In the rows, 128 means zero.
Known rows, with every way that one mark hangs from another
(B (K C (X D T))): [105 130 132 164 122 147 138 141 134  98 131  88 153 140 133  67 179 125
 156 112 107 119 117 153 139 131 195]
(C K N): [ 91 121 139 125 110 156 153 151 146 110 145 127 173 151 153  73 157 136
 158 152 109 114 130 121 121 151  98]
(X D (N (C K) S)): [ 70 115 151 109 128 201 137 143 150 170 119 121 181 137 127  33 148 129
 143 113  88 119 164 148 140 142 146]
(K C): [138 126 129 139 110 121 125 143 120 114 124 126 159 112 152 112 150 135
 160 126 104 109 140 134 137 152 135]
(H (D (X K (T C)))): [111 122 113 156 132 144 174 175 146 115 117 125 116 107 121 118 167 174
 106 147 146 120 200 132 138 177 141]
(N (X T)): [109 111 133 104 118 150 142 134 158 126 119  76 108 106 130  90 150 136
 137 133 105 140 151 103 129 153 129]
(S (N X)): [128 106 136 114 106 139 158 145 152 153 125 117 125 101 136 127 153 126
 131 129  89 136 179  81 125 151 108]
(K C (X D (T S))): [109 124 138 151 125 174 135 161 127 129 111  87 168 100 136  81 169 105
 157 111  90 136 117 147 139 128 194]
(H (D (X K T))): [127 124 106 147 124 150 172 153 148 111 122 119 115 127 131 109 161 196
 101 153 142 108 187 145 146 149 120]
(B (K X)): [137 133 124 162 118 114 159 139 133  95 141 108 127 150 136 102 165 144
 128 126 125 101 120 105 124 137 132]
(H (D (X (K C)))): [150 129 103 158 111 124 160 159 122 105 126 152 132 135 149 118 167 185
 128 153 127  87 171 162 144 151 113]
(N C S (X T)): [ 91 108 140 104 114 168 134 140 156 157 115 106 132  80 109  61 169 111
 131 119  85 142 179  88 118 164 151]
(D (X N)): [130 120 122 145 131 172 154 155 132 118 115 116 136  97 145 100 136 166
 129 131 124  98 150 133 151 153 128]
(N C S (X K T)): [103 106 126  99 124 170 141 146 170 141 119 127 137 100 101  33 180 116
 105 111  94 149 191 116 117 164 176]
(D (X (K C))): [132 120 108 158 119 138 143 165 125  97 124 176 153 115 152  96 154 162
 129 130 121  96 153 170 138 156 150]
(S (N C)): [104 116 143 144 117 144 146 152 143 164 126 141 179  86 126 127 153 129
 130 107  98 130 198  82 135 166 143]
(C (K (X N))): [109 120 136 130 130 167 148 146 149  93 129  99 151 131 138  47 167 140
 133 134 123 117  88 129 117 144 142]
(H (D X)): [133 131 120 159 106 132 171 148 122 137 123 126 107 129 152 160 131 195
 128 165 129  80 174 117 144 141  63]
(B (K C (X D))): [124 134 132 173 115 127 142 140 120 108 135 112 151 158 147  90 162 128
 159 115 103  98 119 153 139 122 162]
(N C S X): [109 112 139 113 106 149 138 139 143 167 120 131 131 102 123  84 152 113
 133 123  81 120 179  89 117 155 121]
(B (K (X (T S)))): [126 130 123 143 131 144 167 158 142 101 129  67 136 122 115  86 195 133
 126 113 118 136 121  88 123 149 159]
(T (S (N X))): [136 107 134 102 112 150 169 163 147 167 118  99 131  95 129 136 166 121
 133 121  79 149 178  65 124 154 103]
(C (K X) (N S)): [108 119 142 143 101 170 157 158 139 105 143 154 173 134 145  39 179 103
 137 156  96 111 114 116  96 134 134]
(C K): [ 95 120 137 115 114 137 142 142 146 120 134 126 145 147 151  98 138 160
 144 145 120 111 127 122 122 147  85]
(H (D (X K))): [146 129 107 156 116 132 177 154 136 119 127 145 112 148 145 133 146 200
 103 155 138  88 187 146 145 142  88]
(K C (X D N T)): [115 122 138 150 136 190 126 143 140 104 110  69 170  98 133  38 173 108
 155 108 101 133 111 174 151 132 230]
(N (C (K X))): [ 65 122 146 151 118 148 137 151 145 121 136 142 161 129 132  73 156 136
 138 130 115 111 110 110 104 154 133]
(C K (N S (X T))): [ 83 103 141  86 103 190 154 151 164 123 135 110 147 120 130  18 189 105
 148 156  85 145 143 103 102 156 122]

Rows
[ 78 108 150 101  98 188 157 145 153 158 135 129 144 164 152  44 148 106
 158 155  70 122 152 137 120 123  96] -> (C K (N S (X D)))
[ 95 108 134 148 133 175 173 206 138 156 107 128 159  34 115 144 171 126
 126 118 107 152 201  73 130 191 160] -> (D (X (T C (S N))))
[122 123 131 156 118 144 124 148 132  84 121 106 160  86 137  72 178 114
 147 123 110 126 105 133 123 150 195] -> (K C (X T))
[119 117 120 127 143 201 163 172 141 125 105  75 146  71 123  83 166 154
 128 120 117 131 151 115 151 164 155] -> (D (X N (T S)))
[141 117 121 119 137 174 144 147 152 135 118 134 181 109 111  33 177 125
 104  97 104 127 191 139 139 159 190] -> (X K (N C S))
[139 112 134 114  98 161 157 144 142 137 130 122 138 117 142  72 165  98
 142 146  74 122 169  99 119 142 113] -> (C (N S X))
[119 112 143 111 104 162 146 130 141 174 115 116 113 135 146  96 120 120
 137 133  76 115 177 133 138 115 102] -> (N S (X D))
[ 79 119 147 141 110 160 138 153 140 134 133 164 167 117 126  50 167 120
 126 133 100 111 125 105  95 149 138] -> (N (C (K X)) S)
[ 90 108 142  96 136 185 142 164 156 121 115  95 164  86 109  27 185 113
 136 125 112 154 152 114 116 182 172] -> (X (N S) (T (C K)))
[142 122 141 146 126 189 148 137 135 139 112 107 152 121 137  56 146 108
 121 117  91 111 144 155 143 108 177] -> (K (X D (N S)))
[128 116 139 133 126 142 165 188 134 167 115 121 166  72 124 157 165 108
 133 111  95 151 201  66 127 177 137] -> (T C (S N))
[160 114 112 105 134 178 132 148 149  94 113 108 184  92 115   4 207 116
 122 104 103 145 160 166 140 160 229] -> (X (K C) (N S) T)
[ 80 121 147 161 117 151 157 178 142  98 141 137 170 124 141  69 174  99
 154 147 114 124 113 108  98 166 149] -> (T (C (K X) N))
[ 97 132 138 167 140 167 152 139 143 132 129  81 157 151 117  58 168 128
 137  92 109 110 141 132 149 137 189] -> (B (K (X D (N C))))
[ 74 111 135 127 125 198 148 166 140 144 121 158 169  98 125  43 160 152
 130 130 107 100 154 122 123 172 131] -> (D (X (N (C K) S)))
[ 45 108 142  83 125 175 145 162 169 152 122  82 139 110 107  59 180 132
 151 121  93 157 137  77 109 179 118] -> (N (C K) (X (T S)))
[ 87 120 151 149 104 189 157 152 138 132 138 150 175 155 154  41 156  99
 143 150  86 108 123 150 115 112 138] -> (C (K (X D)) (N S))
[114 116 122 138 138 192 151 154 145 108 111  90 139  78 130  76 152 161
 126 126 127 119 151 132 151 162 163] -> (D (X N T))
[117 126 121 149 114 151 167 149 133 125 119 100 109 106 137 136 147 191
 126 160 133 102 176 116 146 150  95] -> (H (D (X T)))
[120 131 128 162 138 147 153 143 143 105 134  85 156 127 109  56 192 133
 131  97 120 114 129 100 130 160 184] -> (B (K (X (N C))))
[ 99 111 135 115 118 170 145 139 158 177 118 148 138 143 123  60 143 116
 115 107  79 126 203 148 135 131 148] -> (N C S (X D K))
[108 117 139 117  99 167 154 152 139 126 141 149 176 142 149  53 166 119
 147 153  95 114 146 119 112 145 105] -> (C K (N S))
[ 88 121 147 129 139 170 150 171 143 166 104  75 150  96 126 122 141 112
 149 108  99 152 181 120 149 154 162] -> (X D (T C S))
[ 90 106 151 109 120 173 143 152 153 170 105  97 115  95 122  81 142  93
 139 124  83 147 193 120 131 148 156] -> (N S (X D (T C)))
[145 113 131 117  91 152 140 151 127 124 129 131 159 107 145  56 186  83
 167 142  66 121 153 116 116 151 138] -> (K (C (N S X)))
[ 83 117 134 169 127 177 161 185 138 113 122 128 156  69 134  99 159 118
 147 141 118 127 175 110 131 184 164] -> (D (X (T (C N))))
[147 129 117 147 122 157 172 148 127 126 117  92 114 120 141 122 149 190
 128 152 131  89 168 125 156 148  94] -> (H (D (X N)))
[ 86 128 141 169 136 146 156 156 146 117 126  83 133 130 118  90 164 114
 139 110 121 134 147 125 135 148 188] -> (B (K (X D (T C))))
[103 111 151 130 107 174 159 160 142 171 119 122 140 120 139  82 146  72
 156 135  67 129 196 118 128 144 137] -> (T (C (N S (X D))))
[157 126 104 145 131 158 179 153 143 111 120 113 120 138 136  96 163 195
 104 143 139  96 180 152 155 148 120] -> (H (D (X K N)))
